In the rows, 128 means zero.
Known rows, with every step that occurs:
vezil-gevel: [116 155  88 143 149 158 166 137 100 146 145  99 107  89 142  72 134 174
 156 104 156 135 170 109 125  93 107 156 100 136 141 102  92 135 136 179
  91 101 154 121 145 132 208 136 150 113 102 103 117  66 145 111 121 145
 116 136 108 125 128  76 176 173 148 135 164 168 128 175 122 132  86 100
  98 170 119 130 124 141 104]
vezil-zedi-bitud-godon-ruza: [ 83 114 141 111 150 151 123  95 142 134 105 160 129 127 148 194 111 156
 152 102 153 121 103 142  75 153 186  82 108 142 108 149 133 105 131 164
 159 211 143 145 117 113 130 141  72  87 117 118 122 116 133  90 207 118
 170 120 197 133 109 168 154  90 108 135  52  93  56 113 182 116 119 137
 123 143 122 131 175  84 119]
zedi-vezil-gevel-ruza: [ 99 130  73 138 115 155 147 110 138 147 150 111  73 132 121  51 161  92
 131 104 149 134 130  90 108  82 104 206 110 162 147 114  95 168 100 105
 125  71 136 105  95 144 155 140 123  84  95 156 153 110 134 144 176 139
 145 106  95  99 136  92 140 176 120 212 140 201 155 177 134 130  83  92
 104 131 133 136 187 114  78]
vezil-zedi: [125 153 127 141 122 174 175 104 121 176 112 113 138 141 147 124 104 154
 142  96 152 121 202  94 124 121  86 130 115 125 121 162  90 160 188 176
 104 152 106 119 146 124 151 155 129 120 122 118 115  73 176 119 140 138
 126 101 124 116 122 133 194 141  94 107  86 110 104 164 125 121  78 143
 141 131  87 125 121  98  95]
bitud-godon-vezil-zedi: [126 117 159 127 121 215 180  76 135 153  64 141 147  91 163 149  94 163
 196 168 139  83 180 107 121 119  85 107 164 174  91 163 118 110 168 160
  78 142 122  97 160  53 124 171 108 171 129 114 140 104 182 104 139  99
 119 166 124  81 120 166 188  90  66 141  61  95 104 152 175 103 176 143
 121 107  88 131 122 119  98]
vezil-godon-ruza: [137  96 122 125 155 117 161 137 122 149 131 112 151 154 137 160 104 150
 106 140 112 138 154 146 119 133 142 135 153  99 162 122 138 133 184 143
 121 152 152 144 128 110 159 129  93 162 112  91 130 107 105 178 109 185
 142 109 185 159 121 154 111  66 130  70 128 118 105 124 141 148 126 149
 134 167  79  93 139  48  99]
zedi-vezil-gevel: [123 141 111 132 157 164 155 173 131 138 156  80 107 103 119  66 126 113
 162 116 138 189 151 132 129  93  93 188  89 129 116 118  98 146 125 113
 101  80 142 138 131 130 171  94 138  88  81  88  86 105 132 133 147 141
 115 111 113  73 136 130 155 211  89 172 133 184 133 142 107 133 129 101
 108 122 138 129 175 145 102]
gevel-bitud-godon-ruza-zedi: [135 103 111 154 115  68  78  78 142 134 129 167 165 106 138 161 176 123
 124 148  91  99  80 104 131 185 176  80 137 118 120 139 221 137 112 133
 152 116 106 114 135 128  84 159  87 158 188 173 115 151  92 148 111 119
 134 130 176 176 142 118  85  77 156 113 156  77 111 117 124 173 125 185
 171 125 119 136  83 172 156]
zedi-bitud-godon-vezil-gevel: [106 118 155  89 175 187 153 130  88  90 108 132  93  51 140 116  82 173
 153 152 169  93 108 139  76 117 122 111 111 145 101  99  63  92  82 148
 122 111 159 134 119 104 149 149 127 130 124  94 127 163 156  99 135  86
 133 182 108 116 111 126 149 129 143 169 115 112 146 134 167  74 195  87
  82 144 118 116 139 139 134]
ruza-zedi-vezil-godon: [206 138 154 123  96 145 142 128 149 102 153 121 120 159 138 143 121 110
 122 128  87 184  99 126 156 132 100 119 176 105  92 123 132 101 173 118
 131 106 124 166 132 131 128  76 130 169 119 133 130 169 116 160 112 143
  78 106  89 110  99 164  87 103 127  68 180 161 182  95 102 130 132 123
 156 133 152 120 113 135 155]
zedi-bitud-godon-ruza: [101 100 143  91 186 118 120 122 122  95 131 185 112 123 129 154 108 145
 129 110 128 128 112 176 105 145 180  87 115 129 144 147 160 110 115 114
 190 146 129 125  93 129 113 130 103 101 117 120 141 118 117 109 173 128
 189 149 155 151 128 150 103 103 123 142  91 104  66  89 151 111 142 123
 126 146 109 118 159 130 128]
bitud-godon: [142 116 150  79 130 183 156 106 127 121 103 154 137 109 155 129 102 142
 135 143 149 106 147 122 131 137 119 120 133 152 102 179 149 120 122 157
 144 103 142 114 109 115 130 174 133 143 150 113 107  96 136 128 101 120
 139 147 100 126 146 131 156 134 120 117 138  91 106 139 159 161 131  94
 149 115  91 142 125 172  94]
godon-ruza-zedi-bitud: [118 153 133 130 157  54  73 167 104  98 147 143 127 149  95 167 134  85
  77 132 110 162 109 171 145 117 161  73 136  97 151 107 139 134 105 132
 162 176  98 135 145 151 126  91 126  89 106 166 136 142 107 117 157 146
 157 142 143 162 126  82 112 110 172 100 115 108 121  99 115 127 144 157
 138 173 131 122 125 110 152]
ruza-zedi-bitud-godon-vezil: [127 123 179  99 145 175 104 124 128  85  93 177  95  84 124 153  93 146
 129 161 147 112 125 148 139 111 110  80 165 126  85 124 125  89 104 139
 136 128 119 118 127 105  94 126 138 164 163 164 136 182 142  85 117  77
 119 200  78 133 134 122 127 131 141 106 116  56 195 114 148  85 199 129
 135 132 132 130  97 187 178]
godon-vezil-gevel: [110 139 114 120 129 169 180 189 119 130  98  89  67  75 108  92 127 175
 181 161 176 107 195 108 136  82  58 149 140 145 143 102  90 126 126 171
  60 120 140  80 160  95 149 115 172 150 111  99 135  95 172 125  95 121
 125 131  70  76 110  95 162 152 125 130 129 152 165 168 154  79 121 117
  89 140  96 121 113 127  92]
zedi-bitud-godon: [110 121 168  66 171 165 141 110 130  71 140 189 122 146 141 122  74 141
 111 123 128 105 122 157 119 148 135 112 102 132 112 159 122 130 115 138
 188 113 130 134  66 142 113 135 129 125 131 123 129 146 114  92 142 114
 146 152 134 121 141 151 134 152 125 128 134 110 121 115 150  80 165  99
 125 147  97 121 143 183 144]
ruza-zedi-bitud-godon: [151 140 167  83 164 144  97 115 136  67 115 176 126 112 121 149 122 121
 103 130 136 134  99 142 142 165 163  39 127 115 109 168 123 100  76 125
 175 123 106 118  97 153 105 127 139 115 170 172 121 164 130 117 154  90
 123 150  92 151 112 138 123 154 163 102 158  67 164 108 130 115 154 127
 138 139 142 137 131 196 173]
bitud-zedi-vezil-gevel: [ 73 184 114 151 114 172 149 197 132 143 143  60 120 108 153  99 118 147
 127 123 175 190 119 106 152  80 104 194  66 133 116  87  98 133  99 106
  81 115 116 143 135 135 178  82 147 132 102  41 118 140 156 104 132 128
 105 101 126 119 138  97 139 185 109 165 128 192 150 119 106 141 103 107
  96 113 181 144 157 180 118]
zedi-vezil-gevel-bitud-godon-ruza: [ 92  63  99 143 104 137 108  84 167 158 161 107 155  66 121  91 157 110
 178 103 119 114  51 106  71 173 172 164  54 160 110 155 163 109 134 109
 132  96 144 145 108 124 140 161  89 120 113  85  83 133  93 152 150 133
 155  99 226 115 146 172  67 139 111 198  89 155  90 109 125 147 129 135
 107 111 134 151 165 123 101]
bitud-godon-ruza-zedi: [141 106 143 154 133 105  83  89 126  98 128 170 156  91  99 166 176 113
 144 171 103 135  87 123 112 152 174 100 142 134  94 140 228 136  92 140
 127 143 115 117 140 109 101 167 102 164 162 145 121 123 108 131 108 150
 161 160 150 152 137 119 117  74 131 101 175  67 111 114 145 174 132 167
 149  96 146 143 103 143 131]
zedi-vezil: [140 124 149  99 118 141 149 171 137 124 147 111  91 160 138  76  96  97
 127  89 125 167 158 138 164  94 109 163 122 151 133 144 126 158 171 114
 135 111 122 133 126 122 141  98 148 121  90 128 102 111 131 115 139 129
 126 134  81  90 159 124 130 168  63 118 101 162 122 123 147 144 135 114
 128  89 112 122 146 145 114]
gevel-vezil-zedi: [127 169 144 134  87 163 189 139 117 164  96  97 155 153 158 127 103 108
 136 108 164  67 204 138 127 118  95 176 144 135 111 154  45 168 191 149
 116 155 151 122 141 105 153 150 190 111  91 116 114  74 163 117 106 124
 142 110 117  89 167 145 198 123  76 120  89 128  83 168  90 115 112 130
 126 103 122 147 119  87 111]
godon-vezil: [127 122 149  87 144 181 179 150 107 166 105 112  84 127 124 140  95 147
 147 170 140 138 228 122 171  91  72 143 147 143 136 147 116 151 189 151
 105 143 121  98 160  98 125 126 167 155 126 145 141  92 156 121  81 127
 117 157  57  87 139 115 159 127  89  93  81 122 147 147 157  99 151 140
 122 119  87 102  80 133 120]

Rows:
[113 111 127 117 108 121 128 125 126 140 119 134 172 107 154 152 113 111
 137 108 146  59 100 164  75 148 193 122 126 149 104 154  97 111 129 128
 153 208 183 172 115  96 108 154 124  81 109 100 109 112 117 107 168 109
 184 132 210 111 156 204 183  90 101 151  42  79  26  90 143  83 143 125
 113 118 134 150 168  43 133]	gevel-vezil-zedi-bitud-godon-ruza
[165 130 155 152 112  86  63 182 137 111 131 108 124 138  75 160 157  62
 140 146 103 197 122 152 157  90 166 125 121 111 124 129 180 162 147 108
 116 172 113 143 171 147  97  87 130 109 116 157 120 137 110 152 155 153
 133 138 127 125 136 113  77 114 105 117 142 141 155 108 120 167 132 162
 150 119 161 133 137 118 113]	godon-ruza-zedi-vezil
[149 111 152 135 137 110  54 112 156 117 146 156 145  95  89 144 170  79
 156 136  89 188  68 152 133 140 182 124 120 105  85 138 218 133 104 107
 135 143 107 152 120 118  49 144  96 133 132 142  91 150  97 153 142 132
 169 151 154 116 134 152  77 105  95 142 129 109 128  93 121 170 157 145
 139  71 152 149 144 151 101]	bitud-godon-ruza-zedi-vezil
[152 125 128 157 127  56  91 168 112 100 156 122 158 162 102 206 126  94
  95 122  90 102  95 163 113 114 154 113 187  76 127  74 114  94 132 107
 143 168 179 168 103 131 121  74 152 130 127 114 149 153 104 144  94 137
 111 127 168 149 119 180 115  78 172  83 165 116 104  79 104  97 164 135
 148 151 162 131 111  52 194]	gevel-vezil-godon-ruza-zedi-bitud
[143 137 136 157 131 117 153 157 137 143 141  76 145 166 145 181 111 142
 124 148 112 201 109 120 136 118 128 157 137 112 151  85 139 117 153  76
 126 176 130 158 157  86 132  70  92 174 106  56 110 153 113 119 120 179
 136  64 186 166 114 161  94  74 117  98  98 177  93  60 144 184 123 139
 125 128 169 117 137  82 113]	bitud-zedi-vezil-godon-ruza
[187 111 124 157 147  91  98 113 119 135 123 132 168 162 112 171 140 146
  88 164  90 155 127 115 144 139 127 108 170  74 140 111 188 113 161 137
 130 147 109 122 142 116 127 128  96 161 139 116 142 137 108 165 111 179
 109  93 152 162 103 144  84  41 135  62 177 113 138 110 125 167 106 169
 146 172 123 112 105  80 137]	vezil-godon-ruza-zedi
[107 152 128 142 139  92 118 112 119  85 145 167  80 193 105 132 116 105
  32 121 123 106 139 142 164 104 148 112 159 113 180 117 113 160  86 125
 184 115  89  89 109 195  97 114 153  75 150 237 184 134 133 100 166 122
 106 127  63 168 135  81 141 146 177 114 149 116 168 146 104 105 104 108
 145 152 119 122 136 134 177]	gevel-ruza-zedi-bitud
[124 106 159 106 157 140 130 135 118 140 106 171 141 105 123 146 130 147
 143 154  99 141 129 141 147 140 153 134 114 146 126 147 183 133 142 123
 137 130 151 120 102 112 127 172  99 107 145  92 120  94 104 136 124 159
 174 151 168 131 135 152 119 107 104 137 130  94  76 112 154 158 147 134
 134 125 103 120 135 135  89]	bitud-godon-ruza
[115 116 106 151  86 127 106  90 186 125 150 126 145  70 149  92 177 119
 159 126 103 106  41  99 121 184 129 135  89 136  76 137 159 109  83  89
 127  39 119 130 123 158 130 137 119 144 161 110 129 193 139 156 127  79
  88 133 139 130 149 122  91 208 148 188 180 160 173 112  80 131 130 104
 144  92 136 149 116 217 157]	ruza-zedi-vezil-gevel-bitud-godon
[154  88 139 123 138 126 134 157 153 153 171 129 127 167 118 160 121 115
 137 115  71 175 134 163 139 110 144 146 123 105 138 108 147 136 189  91
 113 151 113 181 117  88 144  70 106 140  75 108 122 138  98 157 141 176
 132  83 187 121 129 175  79  66 115 127 101 183 118  92 143 169 145 144
  99 130 118 111 163  75  85]	zedi-vezil-godon-ruza
[170  95 142  98 126 170 176 152 161 122 157 104 116 179 162 128  73 118
 128  87 101 183 127 140 155 118 119 158 154 116 122 132 110 118 172  97
 145 135 146 166 103 100 133  84 133 142  91 102 128 139 123 140 128 152
 102  91 115  85 129 186  96 109  98 106 112 184 135 117 135 144 141  93
 139 135 116 112 155 114 115]	zedi-vezil-godon
[100 156 140 101 157 148 180 136 119 141 151 121 124 169 156 148  64 155
 125  85 168 128 190 141 118 107 120  94 124 118 127 142  57 138 180 153
 142 173 124 130 115 150 158 103 163  89 120 131 142 104 172 111 190 101
 141 126 130 123 123 137 193 145 123 122  59 115 105 155 115  91  92 128
 126 144 123 130 132  92 145]	vezil-zedi-bitud
[125 173 149 119 144 111 109 175 117  79 136 148 118 164 104 137 100 123
  78 126 109 151 138 152 161 117 138  86 136 111 149 111  95 129 112 131
 151 141 121 120 121 167 114  96 180 104 129 172 156 138 126 117 151 116
 102 124  82 165 115  74 139 163 151 106 148 110 171 117  94  77 114 131
 155 138 126 135  99 160 173]	ruza-zedi-bitud
[115 112 102 172 126  77  84  85 129 155 122 144 181  59 140 140 191 124
 158 134 123  70  53 108  95 213 151 112  93 133 128 114 191 114  80 154
 122  90 129  89 132 143 122 170  84 150 161 129 117 150  95 160 111 141
 129 124 176 181 125  91  94 107 178 150 177 110 130 131 107 158 102 132
 144 125 134 152 122 145 151]	vezil-gevel-bitud-godon-ruza-zedi
[113  81 106 124 104  97 108  82 140 144 123 163 158 121 168 134 128 142
 134  99 106  66 111 125 136 219 164 122 106 149 130 168 188 147 130 129
 158 109 118 120  96 134 111 170 102 141 157 131  98 110 114 155 124 140
 166 139 172 150 162 157  85 113 111 116 104  98  69 133 142 151 125 164
 140 114  82 106 100 122 114]	gevel-bitud-godon-ruza
[114 140 103 159 127  99  62 160 138 150 163  81 128  66  76 119 176  88
 163 131 127 177  93 138 127 113 145 136  91  90 119  87 155 123 125 117
  78 132 129 144 168 147 129  95 126 106  89 108 111 147  93 132 155 164
 129 119 174 135 104  96 121 138 128 187 150 160 139 124 101 159 119 152
 128 125 175 144 167 112  99]	godon-ruza-zedi-vezil-gevel
[138 151 113 149 122 118 119 116 108 126  99 160 104 173 104 109 164 118
  54 143 123 136 185  97 153 110 101 146 169 134 184 116 143 161 117 128
 143  69 101  71 146 165  92 143 132 128 158 207 204  98 142 143 116 132
 117 129  63 137 121  69 154 140 155  98 177 128 187 159 109 141  80 125
 133 122 141 123 133 128 141]	gevel-ruza-zedi
[127  83  90 132 140 200 161  84 113 147  97 151  86  72 109  82 160 153
 152 181 149  90 170 108  77 105  86 150 153 177 148 116  88 121 101 145
  96  66 128  71  99  82 138 184 101 157 140 169 170 117 140 120 122 109
 145 156 108 104 114 121 138 135 121 204 138 135 133 164 165 104 150  97
  80 150  95 104 147 112  97]	bitud-godon-vezil-gevel-ruza
[136  93 127 148  85  58  57  83 171 131 138 146 184 110 133 131 179  68
 155 111  81 116  44 139 148 187 176 119 103 133 100 144 191 117 125  89
 142 126 101 135 137 139  71 158  96 133 161 129 116 196  98 157 137 127
 125 134 174 144 158 136  55 121 106 135 123 121  99  81 108 137 158 153
 166  82 114 142 127 154 153]	gevel-bitud-godon-ruza-zedi-vezil
[135 162 122 162 114 143 104 159 137 126 139  84 118  73  86  83 168  97
 142 125 153 178 112 103 130 103 115 156 100 111 119 115 108 130 106 108
  97  95 111 128 148 148 150 101 162 114 117 119 109 148 121 138 135 134
  96 146 108 113 121  99 122 180 128 180 161 161 197 129 100 128 107 104
 121 123 177 142 146 165 115]	ruza-zedi-vezil-gevel
[107 138  78 171 157 101 102 103 122 116 145 145 102 131 108  87 164 125
  75 127 151 123 140 128 106 110 113 123 138 109 167  84  73 109  64 136
 154 109 104 112 128 177 145 120 125  74 148 177 181 152 140 133 162 117
  91 120  76 145  98  69 170 176 203 145 200 131 179 152  99  90  71  87
 108 171 163 137 178 138 156]	vezil-gevel-ruza-zedi-bitud
[ 80 164 123 143  84 104 193 148  79 153 125 113 175 186 191 150  90 172
  76 113 141  84 172  81 188 145  92 129 100 137 166 146 139 179 128 123
 147 129  96  54 154 138 129 114 141 157 162  91 133 104 154 124  92 138
  86  88 103 173 159  63 143 173 141  65 100 155 124 138 108 126  87 149
 155 123 127 107  65 183 167]	gevel-bitud-zedi
[171 152 131 130 105 128 100 161 161  94 126 120 120 157  88 110 131  83
 115 118 119 189 122 136 166  99 124 135 135 107 110 124 137 139 139 120
 116 131 125 141 140 138 104  90 158 115 127 168 134 132 156 124 147 132
 104 151  84 102 140 109  97 150  87 107 155 145 160 127  90 152 120 112
 159  93 163 151 111 174 146]	ruza-zedi-vezil
[ 46 163  70 178  88 113 175 148  81 165 122  69 151 124 194  97 110 194
  99 101 164  92 146  64 144 143  82 126  77 129 155  92  85 145 111 112
 107  94 101  76 151 156 176 111 133 140 155  86 148 119 142 122  93 124
 106  91 152 151 142  67 156 206 190 105 146 161 117 161  77 132  45 131
 122 146 144 128  96 182 173]	vezil-gevel-bitud-zedi
[180 119 152 149 110  77  83 163 111 130 107 106 165 139  96 183 148  95
 104 139  85 108 122 138 121 104 134 146 214  70 122 111 120 119 142 106
 100 161 159 162 148 120  92 120 150 148 132 128 146 134  79 160  46 160
 120 104 140 137 108 182  99  62 137  70 173 131 106  97 104 131 144 151
 140 137 156 149  96  49 156]	gevel-vezil-godon-ruza-zedi
[159 120 136 106  91 154 176 176 132 151 128 107 143 160 159 115  70 132
 113 111 114  83 169 135 140 125  86 166 196 126 137 131  73 111 155 125
 113 115 190 174  93 113 154 121 159 144 101 119 138 116 124 142  48 140
  91 117 111  79 148 184 148  83 109  75 166 122 105 138 102 103 155  92
 124 128 112 110  91  75 141]	gevel-vezil-godon
[100 105 112 129 172 198 152  77 112 116 109 161  64  87 128  91 147 134
 140 130 165  85 131 119  58 125  95 118 142 174 148 101  77 111  72 128
 160  97 133 126  99 110 156 149 114 105 140 164 173 146 155 106 146  72
 151 154 103 102 107 137 163 149 148 199 102 146 154 126 206  58 179 101
  80 163 114 111 158 114 115]	zedi-bitud-godon-vezil-gevel-ruza
